Each row comes from the steps of one walk. Every step used is in the known rows, and no mark comes twice. Write the walk behind each row, first mark first.
Known rows
folud > maresid > kipom > gadu > runaz: [  9   6 -19  25   1 -34 -17  32  11  16   5   1  -9   3 -27   7 -20  -7
  22  17   4  -6  19 -29  16  11  -8  34  -6  13 -22]
vifigi > mazav > dogin > nimovi > folud: [-12  -5  52  37 -12  44  26  -7 -16 -26   6   3  38  22  16  16  20  10
 -48 -21 -34  30 -12  37 -21  26 -32 -11  17  -6  14]
vifigi > maresid: [  3   4  -9  22   2   7  -3 -11  -8   2  -7   8 -16  13   3  21  -5   5
  -5  -3  -6   3  -1  -7   2 -22  -4   1   0  -9  -5]
maresid > folud: [ -2  -1  21  11   9   8  -5   0 -28  13  26  11  13  -1   9 -10 -13 -10
  -6  -6 -16  10   2 -24 -24 -19  17  -3  10  -2 -13]
kipom > gadu > vifigi: [  3  -4 -28 -24   6 -13   5 -13  -4 -24   0  -5 -20 -13   5   9  15 -19
  10   5  -6  -3   5 -30  -8  -9   5   1  16  19  -4]
nimovi > dogin > mazav > vifigi > maresid: [-21 -10  43   0  -6  35  13   5  19  16 -17 -21 -17  20  -6  22  17  11
 -26 -13   4   0 -30  24  26 -10 -20 -17  -2  -5  38]
fibe > vifigi > maresid > folud > retibo: [  5 -19  11 -11 -25 -13   2 -26 -14  24  25  12  41 -17  -5 -14 -33  31
  -3  -4   3  -4 -34   9  -9 -20  17  -3 -25 -12  10]
retibo > folud > maresid > kipom: [ 13  15  19  42  13 -14 -23  20  -3  38   6  20  32  24   2  -5  -6  13
  17 -10  -6  12   7  -4   1  12  -6  -2   7 -20 -11]
dogin > nimovi: [ -6  22  34  32  -6  19   1 -10 -17 -16   7  14   1  11  22  17  16  -9
 -33  -7 -31  23   5 -17  -3  -3 -11  15  29  -1  -4]
nimovi > folud: [ -8   9  24  33   6  20   0 -10 -24  10  21  -4  15  28  16  27  -6   5
 -22 -17 -28   0  -9   1  -9  -4   1  -2  15  -7   2]
vifigi > mazav: [  8 -20   7   7   8  25  17  12  -5  -7  10 -15 -36  -1   4  -3  14  -8
   4   2 -21  12  22  -6 -22 -15  -5 -18   5  -5   1]
mazav > dogin: [ -9  18  17  29  -6  20  25 -10  -8  -3  23  16  -1  23  11  17  23 -12
 -24  10  -9  10  16  -4   7 -21  -9  -9  13  -9 -11]
vifigi > maresid > folud: [  4  -4   5  11   5   6 -12  -9 -22  13  -1  18  19  -2   1  -9 -26   2
  -3 -12  -2   4 -12  -8 -23 -14   6   1  -7  -1 -10]
runaz > gadu > vifigi: [  6  24 -40  -4  23 -12  -1  -6  -1 -38  -4   5 -22 -17  21  13   2 -19
  12  -2  -6  -9   6   1   8 -14  29  -7  27  15 -10]
nimovi > dogin > mazav > vifigi: [-27  -4  58  -3  -5  40  20   8  14  15  15 -26 -18  22   4  21  32  -4
 -30  -8 -13   5 -14   9  23 -10 -10 -25  17  -2  33]
gadu > vifigi > fibe: [  1 -13 -15 -10  25   7  10 -21 -16 -20   6 -13 -18 -15  20 -10  38 -38
  14   5  11   4   0 -10 -22 -13  28 -40  15 -14  -5]
dogin > mazav: [ -8   3  34  -2   5  30  19   8  -4   8   0 -14 -28  33   0  20  14 -10
 -16   6 -23  21  14 -10   0 -27  -9  -5  32 -14   5]
nimovi > dogin > mazav > vifigi > gadu > kipom > maresid > folud: [-18  -6  16 -37   0   7 -12  14  10  25 -21 -10  16   2  -3 -25 -22   9
 -11 -12  18 -19 -13  37  23   5   6  10 -11   8  19]
mazav > vifigi > gadu: [-16  20   0 -26  11   7  -1  -3  -1  -2  21  -4 -60  -2   4  13   2  -4
 -18   4  -9 -24   7 -22  32 -25  -4 -10  -8   2   8]
kipom > maresid: [  1   7 -11  12  -1   7  -5 -16 -17   8 -13   2 -12   7  17  11  -4  -3
   1   5  -2   0   1 -29   4 -16   4  23   5  13 -13]
retibo > folud > maresid > kipom > gadu > vifigi: [ 16   2 -20  -9  15 -42 -25  10   9   7  -7  11  32  -4  -7 -13   1   2
  34  -8   7   3  -3 -13  -6  25   1  -2   5   7 -10]
fibe > vifigi > gadu: [  5   3 -15 -40  -2   8  10 -16  -5  -1  17  -4 -48  15   1  16  -5  -6
 -12  12   0 -29   6  -8  35 -33   1 -17 -12 -20   8]
retibo > folud > maresid > kipom > gadu > runaz: [ 18  -2 -18   7  10 -50 -24  36   5  15  11  14  22   4 -16   7 -22   6
  34  -7 -10  -2  14 -26  10   4 -15  22  -5   4 -24]
fibe > vifigi > mazav > dogin > nimovi > folud > maresid: [ -7 -12  47  18 -21  32  19   3  -1  -1 -11 -12  43  15   4  29  -3  16
 -55  -9 -17   4 -39  54   6  52 -22 -30  -1  -9  38]
gadu > vifigi > mazav > dogin > nimovi: [ -8  -4  19  15  -4  25  36  -7  -2 -53  -6   0   7 -12  21  -9  50 -19
 -20  -2 -11  24   2  28 -22  15 -26 -28  28   7  12]
nimovi > dogin > mazav: [ -7 -12  61  20  -6  40  29   1   6  12   8 -14  -6  55   6  11  26  -3
 -28  -3 -25  19   6   7   6 -17 -13  -7  32 -12  17]

Write each row's walk
[-13  -1  -3 -37 -11   4 -15  14  29   8 -34 -14 -31   1 -37   3  -4  20
   7   1  32  -3 -15   1  17   0 -24  10 -27   3  16] : dogin > mazav > vifigi > maresid > kipom > gadu
[  4   5   2  21 -15 -28 -19  -5  -9  26  14  17  64 -23  17 -37 -37  22
  14  -1  -1  16   3   5 -27  -2  30  41  -3   7 -24] : gadu > kipom > maresid > folud > retibo
[  2 -26   0 -20 -15  33  39  -1   4 -14  14 -16 -20  -3  -2   9  24 -13
 -10  11   3  -7   3  22   6 -19  -6 -51 -16 -18  20] : fibe > vifigi > mazav > dogin
[ -1  -1  47  17  -6  -8   7  -9 -25  24  50  19  41  -2   9 -22 -13  22
  -7  -4 -26  24  -1 -23 -31 -23  22  14  12  -1 -12] : maresid > folud > retibo
[ 11  40 -38  20  12 -14 -17  20  10 -23   1  13  -8 -13  18  16 -17 -10
  10   3 -11  -8  30  24  10  -8  28  15  12  -8 -23] : runaz > gadu > kipom
[ 14   3 -43 -24  38  -5   3  -9 -10 -35 -14   0 -22 -26  20   0  16 -34
  21   6  12  -2   4  -2  -6 -14  43 -27  19  -6 -11] : runaz > gadu > vifigi > fibe
[  5   4 -32  -5   0 -17  -8 -10   4 -21   0   1  -5 -12  -7 -20  21 -13
  32   2  20  -5  12 -19 -10   5   4  10  -2   9 -10] : maresid > kipom > gadu > vifigi
[-27  11  30 -24   3  28  10  11   2   8   6 -23 -41   6   1  23  17  -9
 -19   0 -12   1  -4 -10  18 -21  -9 -21  15   1  20] : dogin > mazav > vifigi
[ 11 -18 -14   2  -1 -10  14  14  26  -9 -21  -4  -2 -11 -29 -25  17  -7
  19  19  31  10  11  15 -16  45 -13 -14 -10  10   3] : folud > maresid > kipom > gadu > vifigi > mazav > dogin
[  5   1 -30   8  -7 -26  -8  17   6 -13  16   3 -18  -8 -18  -2  -3 -12
  31   2   4  -8  26 -32   4 -17 -13  37  -9   8 -26] : maresid > kipom > gadu > runaz
[ -9   2  40  57   1  18  11   4   7 -20 -26   0  61  13   5 -16  22  10
 -19 -14   8  21 -22  62 -23  75 -23 -19  13   1  21] : gadu > vifigi > mazav > dogin > nimovi > folud > maresid > kipom
[  9   9 -59 -34  -9 -11 -13  -9   8   0 -19  -3 -23  -2   6   3 -23   1
  11  12  23 -44   7  20  36 -10  12  14 -28 -13  -3] : fibe > vifigi > gadu > kipom > maresid
[-13  13  -8 -30  -9 -37 -26  -1   0  27  14  13  21 -42   8 -35 -42  34
   6  -3  14 -15  -9   5  11  -5  23  32 -28  15  -8] : mazav > vifigi > gadu > kipom > maresid > folud > retibo
[ -4  20  33  65   9   5 -26  11  -3  38   3  -1  35  37  -3   7 -16  19
  -8  -9   2   2  -8  13   1  38   1  10   1  -9   0] : nimovi > folud > maresid > kipom
[ 10 -11 -40 -23 -24 -13 -18 -13  16   2 -13   2 -13  -7 -28   2 -13  13
  22   3  38 -22 -15  -1  17   2  -8  11 -47 -11   3] : fibe > vifigi > maresid > kipom > gadu
[  9  -6 -24 -41 -20 -31 -14 -17  -2  25  12  11  35 -22   2 -36 -49  33
  10   4  17 -21  -5  21  11 -10  27  29 -33  -4  -8] : fibe > vifigi > gadu > kipom > maresid > folud > retibo
[ 11  10   6  19  -3 -18 -24  17  12  30  -9   6  -5  19 -23  -1 -16   3
   6  16  11   6  13 -30   6  24  -3  31 -11   3 -12] : folud > maresid > kipom > gadu
[  9 -23 -33 -47  16  -9   6 -17 -14 -29  -5 -14 -21 -24   6  -7  26 -35
  16   9   9   0   4 -30 -22  -8  24 -17   6   1  -7] : kipom > gadu > vifigi > fibe
[  0 -16  26   3  -4   4  19  -2   1 -25 -27  -7  46   1  -1  19  -2   7
 -41  -7 -20  22 -30  31 -22  65 -25  -6  19  25  24] : kipom > gadu > vifigi > mazav > dogin > nimovi > folud > maresid
[ 10 -25  -5 -25  -9 -39  -2 -31  -7   2   5  18  40 -32  -7 -30 -31  24
  11  -4   3  12 -26 -14 -36  -4  16  21  -4  25  -6] : kipom > gadu > vifigi > maresid > folud > retibo
[  9 -32 -12 -25  -9  28  19   3   1  -8   9 -27 -37 -16  -3   5  13 -10
   5   4  -9 -10   7   5  -7 -16   4 -37 -17 -18  22] : fibe > vifigi > mazav
[ 10  -5 -46  10  -8 -31 -17   9  11  -9  -8  11 -16  -6 -30  -3 -18   2
  37  -2  17 -13   8 -16  10 -12 -22  34 -25   6 -24] : vifigi > maresid > kipom > gadu > runaz
[  7   4 -18   6   6 -31 -20   7  15   4 -21   0  -3  -6 -16 -13   1  -6
  23  16  25   0   6 -16   0  31   5  10   1  13  -5] : folud > maresid > kipom > gadu > vifigi
[-13  25 -45 -25   4 -15 -26   2   9   1 -22  -4 -36 -22   7   2 -15   2
   4   6  21 -38   8   6  35  -1   6  16 -23  12  -2] : mazav > vifigi > gadu > kipom > maresid
[  7 -22 -24 -12  -4   4  24   2  21 -36  -8  -2 -10 -18 -18 -30  39 -10
  27   9  29   3  17  15 -22  15 -11 -12 -10   7  -1] : maresid > kipom > gadu > vifigi > mazav > dogin
